What can hang from each mark
K_284: K_238 K_725 K_735 K_916
K_735: K_284 K_916
K_725: K_990
K_238: K_284 K_735 K_916
K_916: K_735
K_990: K_284

Every row comes from one small tree of marks. Brackets hold a mark, then the marks that hang from it, in the order of their numbers. Every link used is in the known rows. Which tree was each row made from?
Known rows
[K_284 K_238 K_735 K_916]: [ 0.89 -0.70 -1.87  1.44 -0.69 -1.86  1.54  0.33  2.36 -3.48 -1.11 -0.54
 -0.95 -2.76 -0.60  1.51  1.27  0.13 -2.53  0.63 -3.73 -2.49]
[K_284 K_735]: [-0.91  1.43 -0.70  1.70 -0.78 -1.04  0.42 -0.18  1.17 -1.67 -2.02  0.45
 -1.65 -1.58 -0.12  0.45  0.86  0.41 -0.64 -0.42 -2.73 -1.91]
[K_238 [K_284 [K_725 K_990]] K_735 K_916]: [ 1.52 -7.23 -1.92 -1.70 -4.97  1.24 -0.28 -0.06 -1.51  3.92 -3.72  2.63
 -4.66  1.11  2.23  4.23 -0.74  4.35  2.75 -2.27 -5.22 -0.64]
[K_284 K_725]: [-1.13  1.04 -0.40  1.15 -1.45  2.12 -1.15 -0.50 -0.42  1.86 -4.43 -0.77
 -2.65  0.89  1.57 -1.48  0.02  1.20  1.58 -0.89 -1.59 -0.84]
[K_916 [K_735 [K_284 K_238 [K_725 K_990]]]]: [-2.60 -4.93 -1.25 -0.07 -1.28  0.83  0.66 -2.59  0.25  3.16 -5.31  1.33
 -2.34 -1.81  1.12  0.17 -0.56  3.76  2.82 -0.92 -4.05 -1.45]
[K_238 [K_284 K_725 K_735] K_916]: [ 2.03 -4.22 -1.35 -0.87 -2.73  0.13 -0.46 -0.99  0.22  0.45 -3.04  1.18
 -2.35  2.04  0.21  2.51 -0.29  2.74  0.42 -2.20 -3.79 -0.82]
[K_916 K_735]: [-3.41  0.78 -0.69  0.87 -0.70  1.65 -0.09 -1.50  0.78  1.01 -4.40  1.42
 -2.58 -2.40  0.82 -0.08  0.45  1.23  1.92 -0.36 -2.36 -1.15]
[K_238 K_284]: [-0.56 -1.45 -1.28  0.23 -1.71  0.68  0.41 -1.75  0.33 -0.03 -3.12  1.54
 -2.67  1.20  0.68  0.47 -0.17  1.28  0.53 -2.45 -2.78 -1.41]
[K_735 K_284 K_916]: [-0.19 -2.84 -1.48 -1.03 -3.12  1.31  0.08 -1.20  0.13  0.05 -3.30  2.48
 -1.06  0.79  0.54  0.68 -0.49  1.31  2.10 -2.56 -3.59 -1.20]
[K_990 K_284]: [-2.49  3.58 -0.53  2.65 -0.69  1.84 -1.44 -0.23  0.02 -0.20 -3.02 -1.41
 -2.77 -1.51  1.23 -1.00  0.73  0.17 -0.07  0.74 -0.89 -1.39]
[K_284 [K_238 K_735] K_725 K_916]: [ 0.69 -3.14 -1.49  0.64 -2.19  0.52  0.70  1.33  0.42  0.75 -2.89 -1.54
 -2.90 -0.28  1.86  1.19  0.25  2.06  0.15  0.06 -3.80 -1.68]
[K_284 K_238 [K_725 K_990] K_735 K_916]: [ 1.39 -2.94 -2.05  0.97 -1.48 -0.56  0.52  0.32  1.08  0.50 -2.55 -0.77
 -1.34 -3.67  0.25  1.34  0.67  1.78 -0.90  0.85 -4.28 -1.97]
[K_238 [K_916 [K_735 K_284]]]: [-1.07 -3.66 -1.62 -0.98 -2.73  1.82 -0.28 -1.95  0.77  0.49 -4.08  3.43
 -2.87 -0.91  0.69  2.29 -0.02  2.58  2.30 -1.46 -3.33 -0.99]
[K_990 [K_284 K_238]]: [-2.80  3.55 -0.72  2.87  0.10 -0.18  0.00 -0.42  0.40 -1.30 -2.77 -2.44
 -2.17 -0.71  1.02 -0.83  0.87  0.39 -0.97  1.45 -2.05 -1.93]
[K_725 [K_990 K_284]]: [-2.29  1.97 -1.28  2.23 -1.58  2.01 -1.50 -0.44 -0.58  1.73 -3.43  0.13
 -3.07 -3.83  1.56 -0.01  0.63  0.95  0.77  0.91 -2.03 -1.45]
[K_916 [K_735 K_284]]: [-2.75 -2.90 -0.95  0.13 -1.31  1.63  0.17 -2.39  0.93  0.93 -4.29  2.44
 -2.51 -1.74  0.57  0.17 -0.21  2.27  2.35 -1.71 -2.75 -1.42]
[K_284 K_238 [K_725 K_990]]: [-1.31 -0.30 -1.23  1.00 -1.29  0.07  0.39 -0.84 -0.48  2.35 -4.53 -0.61
 -2.28 -0.54  1.71 -0.48  0.18  2.05  1.29  0.29 -3.68 -1.51]
[K_990 [K_284 K_916]]: [-0.53  1.80 -1.44  2.30 -1.37  3.07 -1.93  0.47  0.77 -0.73 -2.35 -1.27
 -2.79 -3.41  0.98 -0.31  0.96 -0.21 -0.90  0.89 -0.72 -1.41]
[K_725 [K_990 [K_284 K_238 K_735 K_916]]]: [-0.28 -0.26 -2.12  2.37 -1.02 -0.37 -0.12  0.33  1.11 -0.80 -1.65 -0.85
 -1.80 -5.68  0.22  1.53  1.25  0.89 -1.77  2.03 -3.40 -2.33]

Which tree is each row?
[ 0.89 -5.71 -1.74 -0.08 -3.50  1.18  0.46  0.53  0.55 -0.19 -1.79  2.01
 -3.46 -1.35  1.45  2.23 -0.01  2.16  0.95 -2.04 -3.48 -2.00] -> [K_238 [K_735 [K_284 K_916]]]
[ 1.19 -4.83 -1.75  0.11 -1.94  1.23  0.29 -1.01  0.89 -0.09 -3.23 -0.36
 -1.91  0.41  0.87 -0.19 -0.29  2.13  0.28 -1.43 -2.88 -1.83] -> [K_735 [K_284 K_238 K_725 K_916]]
[-2.69  0.06 -1.87  1.12 -1.45  0.82 -0.41 -1.01  0.13  1.49 -3.96  0.67
 -2.92 -4.19  1.17  2.03  0.81  2.11  0.97  1.98 -3.79 -1.35] -> [K_725 [K_990 [K_284 [K_238 [K_916 K_735]]]]]
[-0.13 -4.44 -2.07 -0.48 -1.92  2.48  0.13 -1.78  1.49  0.54 -3.54  2.25
 -2.70 -2.24  0.21  1.51 -0.01  1.61  0.68 -1.99 -2.88 -1.13] -> [K_238 [K_284 [K_916 K_735]]]
[ 2.45 -6.02 -2.09 -0.24 -2.65  1.25 -0.52 -0.68  0.62  1.77 -2.79  1.22
 -2.31 -2.43  0.12  1.80 -0.21  2.44  0.05 -1.76 -3.71 -1.31] -> [K_238 [K_284 [K_725 K_990] K_735 K_916]]
[-0.44  1.13 -0.60  1.98 -0.66 -0.66 -0.94  0.37  0.36 -0.73 -2.71 -2.96
 -1.80 -0.18  0.48  0.85  0.74  1.81 -1.12  1.63 -2.88 -1.46] -> [K_990 [K_284 [K_238 K_916] K_725 K_735]]
[-1.92  0.15 -0.38  1.45 -1.70  0.49 -0.41  1.20 -0.87  1.66 -3.58 -3.08
 -2.17  0.66  1.95  0.35  0.03  2.07  1.02  0.82 -3.47 -1.12] -> [K_990 [K_284 [K_238 [K_735 K_916]] K_725]]
[-2.60  1.79 -1.45  2.41 -0.93  0.15 -0.17 -0.57 -0.22  0.74 -3.20 -0.76
 -2.56 -3.21  1.38  0.18  0.80  1.04  0.03  1.59 -3.01 -1.96] -> [K_725 [K_990 [K_284 K_238]]]
[-0.12 -6.12 -1.91 -1.79 -3.36  2.76 -0.92 -2.25 -0.51  4.45 -5.48  3.18
 -3.58 -0.65  1.21  2.86 -0.70  4.01  3.26 -1.76 -4.22 -0.16] -> [K_238 [K_284 [K_725 K_990]] [K_916 K_735]]
[ 1.99 -3.90 -1.95  0.18 -1.89  0.04  0.52 -0.65  1.79 -1.75 -1.41  1.45
 -1.86 -1.64 -0.63  2.00  0.34  1.00 -1.41 -1.94 -3.25 -1.84] -> [K_238 [K_284 K_735 K_916]]
[-0.87 -3.10 -1.40 -0.41 -3.16 -0.39  1.04  0.76 -1.24  3.41 -4.11  0.01
 -2.25 -0.08  2.17  1.89 -0.26  2.94  2.58 -0.19 -5.85 -1.25] -> [K_284 [K_238 [K_735 K_916]] [K_725 K_990]]
[-1.67 -0.20 -0.80  1.81 -0.91  4.64 -2.79 -0.10  0.49  2.34 -4.42 -1.98
 -2.92 -3.82  1.20 -0.92  0.36  1.36  0.99  1.03 -0.60 -0.56] -> [K_990 [K_284 K_725 [K_916 K_735]]]
[ 0.12 -3.58 -1.76 -0.35 -3.57 -0.44  0.65  0.64 -1.09  2.77 -3.90  0.56
 -3.68  0.10  2.46  3.20  0.09  3.58  1.98  0.35 -5.55 -1.34] -> [K_284 [K_238 K_735 K_916] [K_725 K_990]]
[-2.35  0.64 -0.07  2.46 -0.85  0.07 -0.45  0.89 -0.67  1.24 -3.45 -3.59
 -3.19  0.37  2.15 -0.27  0.28  2.27  0.32  1.10 -2.63 -1.59] -> [K_990 [K_284 [K_238 K_735] K_725]]
[ 0.22 -4.99 -1.65 -1.35 -3.83  2.63 -0.88 -1.25 -1.01  3.61 -4.72  2.25
 -1.49 -0.07  1.22  0.44 -1.02  2.72  3.59 -2.44 -4.02 -0.72] -> [K_735 [K_284 [K_725 K_990]] K_916]
[ 0.40 -4.19 -1.18  0.12 -1.98  0.04 -0.15 -1.37 -0.10  2.33 -3.52  1.08
 -2.34 -0.65  0.40  1.05 -0.40  2.85  0.89 -2.01 -3.85 -1.33] -> [K_238 [K_284 [K_725 K_990] K_735]]
[ 0.85 -3.95 -2.27  0.27 -1.84  0.31  1.24 -1.23  1.51 -2.04 -2.18  0.96
 -1.84 -0.73  0.43  0.71  0.19  1.28 -0.57 -1.32 -3.37 -2.37] -> [K_735 [K_284 K_238 K_916]]
[-0.80 -3.14 -0.84  0.52 -1.28 -0.08  0.67 -1.65  0.14  0.43 -3.97 -0.50
 -1.93  2.19  1.07 -0.91 -0.47  2.54  1.09 -1.65 -3.05 -1.83] -> [K_735 [K_284 K_238 K_725]]
[-2.99 -3.06 -1.07  0.36 -0.56 -0.23  1.54 -2.52  1.28 -0.08 -4.06  1.54
 -1.96 -1.14  0.43  0.40 -0.07  2.51  1.50 -1.12 -3.64 -1.93] -> [K_916 [K_735 [K_284 K_238]]]
[ 1.89 -7.89 -2.12 -0.84 -4.09  2.26 -0.22  0.35 -0.66  3.62 -3.30  1.65
 -4.21 -1.36  2.05  2.80 -0.58  3.44  1.74 -2.22 -4.35 -1.11] -> [K_238 [K_284 [K_725 K_990] K_916] K_735]
[ 0.61 -5.30 -2.03 -0.74 -3.14  0.31  0.27 -1.62 -0.43  1.77 -4.22  1.58
 -2.52  0.79  1.41  1.59 -0.46  3.48  1.84 -1.22 -4.55 -1.50] -> [K_735 [K_284 [K_238 K_916] [K_725 K_990]]]
[ 1.39 -1.64 -1.40  1.21 -0.73 -0.77  0.60  0.46  1.59 -1.23 -2.30 -1.95
 -1.05 -1.40 -0.04  0.48  0.72  1.15 -1.57  0.48 -3.32 -1.90] -> [K_284 K_238 K_725 K_735 K_916]
[-0.88  1.70 -1.67  2.51 -0.62  1.08 -0.41  0.25  1.17 -1.81 -2.13 -2.29
 -2.14 -2.71  0.76 -0.10  1.10 -0.03 -1.78  1.67 -1.82 -1.94] -> [K_990 [K_284 K_238 K_916]]
[-1.41  2.33 -0.64  1.86 -1.10  0.23 -1.05  0.55  0.44 -0.95 -2.11 -1.10
 -0.81 -2.16 -0.03  0.52  0.74  0.11 -0.37  0.66 -2.48 -1.31] -> [K_990 [K_284 [K_735 K_916]]]
[-1.67  2.35 -0.84  2.05 -0.34 -1.73  0.40  0.32  0.91 -2.10 -1.89 -2.03
 -0.27 -1.38 -0.22  0.75  0.90  0.35 -1.36  1.43 -3.65 -1.88] -> [K_990 [K_284 K_238 [K_735 K_916]]]
[ 1.53 -5.99 -1.37 -1.47 -4.26  1.24 -0.22  0.11 -1.00  2.35 -3.52  1.54
 -4.32  3.08  1.98  3.50 -0.69  3.83  2.08 -2.60 -4.46 -0.59] -> [K_238 [K_284 K_725] K_735 K_916]
